Every row comes from one small tree of marks. The marks that hang from a mark follow it in brackets, in the order of their numbers. Every link used is in the known rows. Which tree was each row made from?
Known rows:
z_613(z_554 z_588): [-14.5  -6.7 -17.1   7.5  18.1 -19.7   1.2 -48.6 -12.8 -20.3  10.7  10.4
  -7.7  13.4  48.1 -21.4  -6.5   8.4]
z_447(z_554(z_182(z_110)) z_588): [ 33.1  19.5 -35.1  -0.5  42.9   6.7  12.6   4.2  -2.1  26.0  41.0 -15.5
  13.7  -0.2  23.9   6.5   9.8  17.1]
z_613(z_554(z_182(z_110(z_447)))): [ 14.1 -10.7 -11.3   6.7  23.1 -11.5   6.8  -4.4 -12.3   3.0  21.3  -5.6
 -18.6 -10.3  34.3  -3.0  14.8  15.5]
z_554(z_182 z_447(z_110 z_588(z_613))): [ 30.2   3.4 -15.9  -0.3  18.8  -8.4   4.3  23.1   8.9  11.8  20.5 -33.8
   5.6  17.7  38.0   2.2   7.6   8.9]
z_554(z_182(z_110) z_447(z_588)): [ 40.5  -0.8 -11.1   8.3  31.1  13.5  -3.0  13.6  -2.9  16.7  38.4 -21.5
   3.9 -19.0  31.8  15.1   7.9   6.1]
z_447(z_110 z_588(z_613)): [ 29.0  17.1 -25.9  -4.1  14.9 -17.5  -5.5  -5.6  15.4   1.0  15.8 -26.0
  14.7  43.0  22.4 -11.5  -6.8  36.8]
z_182(z_110(z_447(z_588(z_613))) z_554): [ 27.3  14.5 -21.2  11.1  22.1  -1.8 -17.2  22.2  -1.1  -6.3  36.1 -16.9
   9.1 -18.4   2.5  12.2  -5.0  40.5]
z_554(z_447(z_110(z_182) z_588(z_613))): [ 25.2  12.0 -22.0   2.4  15.7  -0.1   7.6   9.8   8.2   9.2   5.5 -21.4
  19.5  16.9  23.2 -20.5  -5.3  16.0]
z_554(z_447): [ 17.8   4.7 -16.1  -2.1   8.0  -6.6  12.6   5.2   0.4  10.8  -2.1 -18.4
  10.1  -1.7  15.9  -3.0  -7.5  -2.1]
z_613(z_554(z_447) z_588): [-18.4  -9.4 -15.4   5.9  18.2 -10.9   8.0 -35.1 -17.8 -17.4   7.1   5.7
  -1.4  11.9  50.9 -27.1  -8.0   0.0]
z_588(z_613): [ 32.4   2.2 -25.6   2.9   9.5 -21.2   0.8  -2.8  25.1 -12.1   2.7 -21.2
   7.1  26.9   6.8  -7.8 -22.5  13.0]
z_447(z_110(z_182)): [ 20.2  16.7 -11.5   6.8   7.3 -23.2   6.9  -6.1   8.8  18.7  -6.9 -14.3
   7.4   1.4  13.6  -2.8  19.5  20.3]
z_447(z_110 z_554(z_182) z_588): [ 18.8  28.4 -32.3 -10.2  31.8 -14.1  19.6  11.5  -0.6  32.7  24.8 -26.1
  16.5  24.5  31.5   1.2  25.8  23.3]
z_182(z_110 z_554): [ 35.3   8.3 -19.2   9.5  19.9 -10.0 -17.1   4.0  -2.7   8.9  18.9 -17.7
  14.1 -20.6  12.2  19.6  -2.6  35.8]
z_447(z_110 z_554): [  5.0  29.3 -25.5 -12.5  15.7 -27.4  29.2  11.1   0.5  30.3  -4.9 -25.6
  22.2  24.6   8.6  -4.3  23.9  17.9]
z_447(z_110 z_554 z_588): [ 12.8  33.4 -35.5 -13.6  27.0 -12.2  20.3   3.1  -2.9  29.6  15.8 -22.7
  26.1  31.3  21.5 -11.2  14.6  29.8]
z_613(z_554(z_182 z_447) z_588): [-12.6 -14.8 -12.1   8.9  22.2 -13.4   6.0 -27.1 -15.1 -13.8  16.8   2.1
 -10.8   4.7  61.1 -15.4   3.3  -5.9]
z_447(z_110): [ 15.2  15.2 -10.6  -4.3   2.0 -31.0   5.3  -4.7   6.0  15.8  -4.5 -22.9
   7.1  16.7  14.2   4.6  14.8  22.0]
z_554(z_447(z_110(z_182) z_588)): [ 20.8  14.6 -18.4   1.6  14.9   1.1   9.4   5.0  -0.9  19.3   5.8 -17.5
  16.9   4.0  25.7 -13.7   3.6  14.4]
z_613(z_554(z_182(z_110) z_447) z_588): [ -6.2 -16.1  -6.9  13.6  28.4  -4.9   0.8 -25.7 -17.7 -12.8  25.1   2.4
  -8.0  -4.3  56.4 -11.0   6.8  -0.1]
z_588(z_613(z_554(z_182 z_447(z_110)))): [ 21.2 -10.5 -22.1   1.2  15.8 -21.4   9.6   8.5  11.1  -7.6   2.1 -23.2
   0.0  33.5  33.2 -21.4  -8.5  12.9]
z_110(z_447(z_554 z_588)): [ -0.4  28.4 -28.8  -4.4  18.8  -2.2  22.5  18.5  -3.3   5.2  27.3  -9.7
   1.4  -4.3  -1.8  -5.3   7.8  10.5]

Which tree is each row?
[  4.1  25.8 -31.9  -3.0  20.2  -3.3  21.1  24.0   4.6  -3.7  26.8 -13.7
   4.7   8.7  -5.0 -11.9  -0.9  13.3] | z_110(z_447(z_554 z_588(z_613)))
[ 18.7  30.1 -40.4 -11.7  28.6 -13.6  18.4  10.5  10.3  16.3  16.1 -28.3
  30.2  50.3  17.5 -21.4   2.2  32.6] | z_447(z_110 z_554 z_588(z_613))
[ 37.7  -1.1 -30.7   5.3  30.0  -0.3  -7.9 -13.9   7.5  -6.8  32.5 -12.8
   2.1  22.1  33.6 -13.9 -18.6  29.0] | z_447(z_588(z_613(z_554(z_182(z_110)))))
[ 25.0  14.3 -24.8  -0.2  32.2  -8.4  20.9  12.0   1.3  26.8  20.0 -18.3
   9.9  -7.6  11.8  13.2  18.8   4.8] | z_447(z_554(z_182(z_110)))
[-19.8  -5.0 -12.1   8.6  17.5 -13.5   9.6 -31.9 -16.6 -11.8   2.2   5.5
   1.1  11.9  52.3 -31.6   3.7   6.0] | z_613(z_554(z_447(z_110(z_182))) z_588)
[ 26.5  20.3 -40.5  -5.3  36.5  -0.9  18.3   2.9   0.8  24.8  32.7 -15.8
  10.4   8.1  29.4   2.3   5.9  11.2] | z_447(z_554(z_182) z_588)
[ 23.6  30.8 -41.1   0.1  32.9  -5.3  20.6   9.2  13.5  19.8  13.4 -19.6
  30.3  35.3  17.5 -28.0   7.4  30.6] | z_447(z_110(z_182) z_554 z_588(z_613))
[ 26.8 -11.5 -25.9   3.8  17.6 -22.4   4.5  -3.4  15.2 -12.3   6.8 -17.2
  -6.1  29.0  30.6 -16.8 -14.4  14.2] | z_588(z_613(z_554(z_182)))
[ 27.2  11.2 -28.2   6.4  23.2  -9.8   0.5 -12.0   9.8   2.8  12.6 -12.3
  10.3  32.3  34.4 -31.4  -1.5  38.8] | z_447(z_110(z_182) z_588(z_613(z_554)))
[ 17.1  14.0 -18.0  -6.5  11.7  -5.3   7.9   5.9  -3.3  16.3   7.2 -24.0
  17.0  14.8  26.4  -8.9   0.1  15.7] | z_554(z_447(z_110 z_588))
[ 18.5  15.1 -29.7  -4.5   9.5 -17.3  -3.0  14.8  -4.1  12.8   4.5 -25.6
  18.4   7.2  32.9   1.4  -7.0  27.5] | z_182(z_554(z_447(z_110 z_588)))
[ 30.7 -12.1 -22.5   7.0  22.2 -17.3   0.6  -3.6  13.2 -11.8  13.0 -16.9
  -4.1  23.2  27.3 -14.0 -12.1  18.1] | z_588(z_613(z_554(z_182(z_110))))
[ 37.9   6.5 -25.0   8.3  26.1   4.9 -16.2  16.8  -3.0   4.7  25.8 -23.1
  24.2  -9.2  19.0   5.7 -15.2  35.3] | z_182(z_110 z_554(z_447(z_588(z_613))))
[ 15.6  17.3  -9.2   7.8  22.8   2.3  10.1  16.1  -4.9   8.5  26.8 -11.3
   6.3 -23.7 -15.6   9.8  16.0  16.6] | z_182(z_110(z_447(z_554)))
[ 35.1   8.4 -22.5   7.2  25.4   5.6 -15.0  13.3  -8.9  10.8  26.1 -20.1
  22.6 -18.6  21.6  10.7  -9.3  33.8] | z_182(z_110 z_554(z_447(z_588)))
[ 19.1  -8.9 -27.0   0.4  14.4 -15.5  10.4  -0.7  10.2 -13.3  -1.5 -17.5
   4.5  33.0  25.2 -30.0 -23.1  13.0] | z_588(z_613(z_554(z_447)))
[  7.8  -2.0 -22.9  -0.8  19.6  -4.5  14.8 -11.2 -16.1  11.0   2.4  -6.4
   2.8  13.2  45.9 -33.0   1.1  20.3] | z_613(z_554(z_447(z_110(z_182) z_588)))
[ 12.0 -14.4 -17.5  -0.8  19.0 -12.3  15.9  -2.4 -12.9   8.6   6.3 -11.3
 -11.6   1.5  49.1 -13.9   5.3   2.9] | z_613(z_554(z_182 z_447))
[ 30.6   6.1 -16.8   7.8  20.0  -1.5 -11.2  17.0  -7.3  11.5  15.7 -21.5
  21.0 -22.1  14.6  13.9  -4.9  28.1] | z_182(z_110 z_554(z_447))
[-22.6  -5.6 -11.7   3.1  15.4 -17.5   7.9 -31.3 -18.3 -13.0   3.6   0.6
   1.4  20.3  52.0 -27.4   1.6   6.7] | z_613(z_554(z_447(z_110)) z_588)
[ 13.5  13.8 -23.7  18.0  19.4   6.0   9.4   7.3   7.5 -11.3  22.5   4.4
  -8.7 -14.9   6.9 -24.8   0.0  15.9] | z_110(z_182 z_447(z_588(z_613(z_554))))
[ 21.1 -12.9 -17.3   3.9  30.9   3.8   6.0  -4.5 -17.3   9.6  24.6  -9.0
  -6.4  -3.4  50.3 -12.8   3.9  15.0] | z_613(z_554(z_182(z_110) z_447(z_588)))
[ 34.9  -5.0  -3.4   9.1  22.9   2.4   3.4  19.5  -0.3  17.1  23.5 -23.7
   1.4 -24.6  23.2  20.0  14.2  -2.1] | z_554(z_182(z_110) z_447)
[ 27.8 -14.1 -20.6   6.0  22.2 -11.2   5.1   6.3   9.4 -10.1  10.8 -20.1
  -0.1  22.1  28.6 -18.4 -12.6  12.8] | z_588(z_613(z_554(z_182(z_110) z_447)))
[ 30.3   2.5  -2.2  12.9  20.0  -8.1  -2.4  13.7   4.3   7.5  33.2 -16.4
 -13.5 -29.4   8.9  28.9  23.0   7.5] | z_554(z_182(z_110(z_447)))
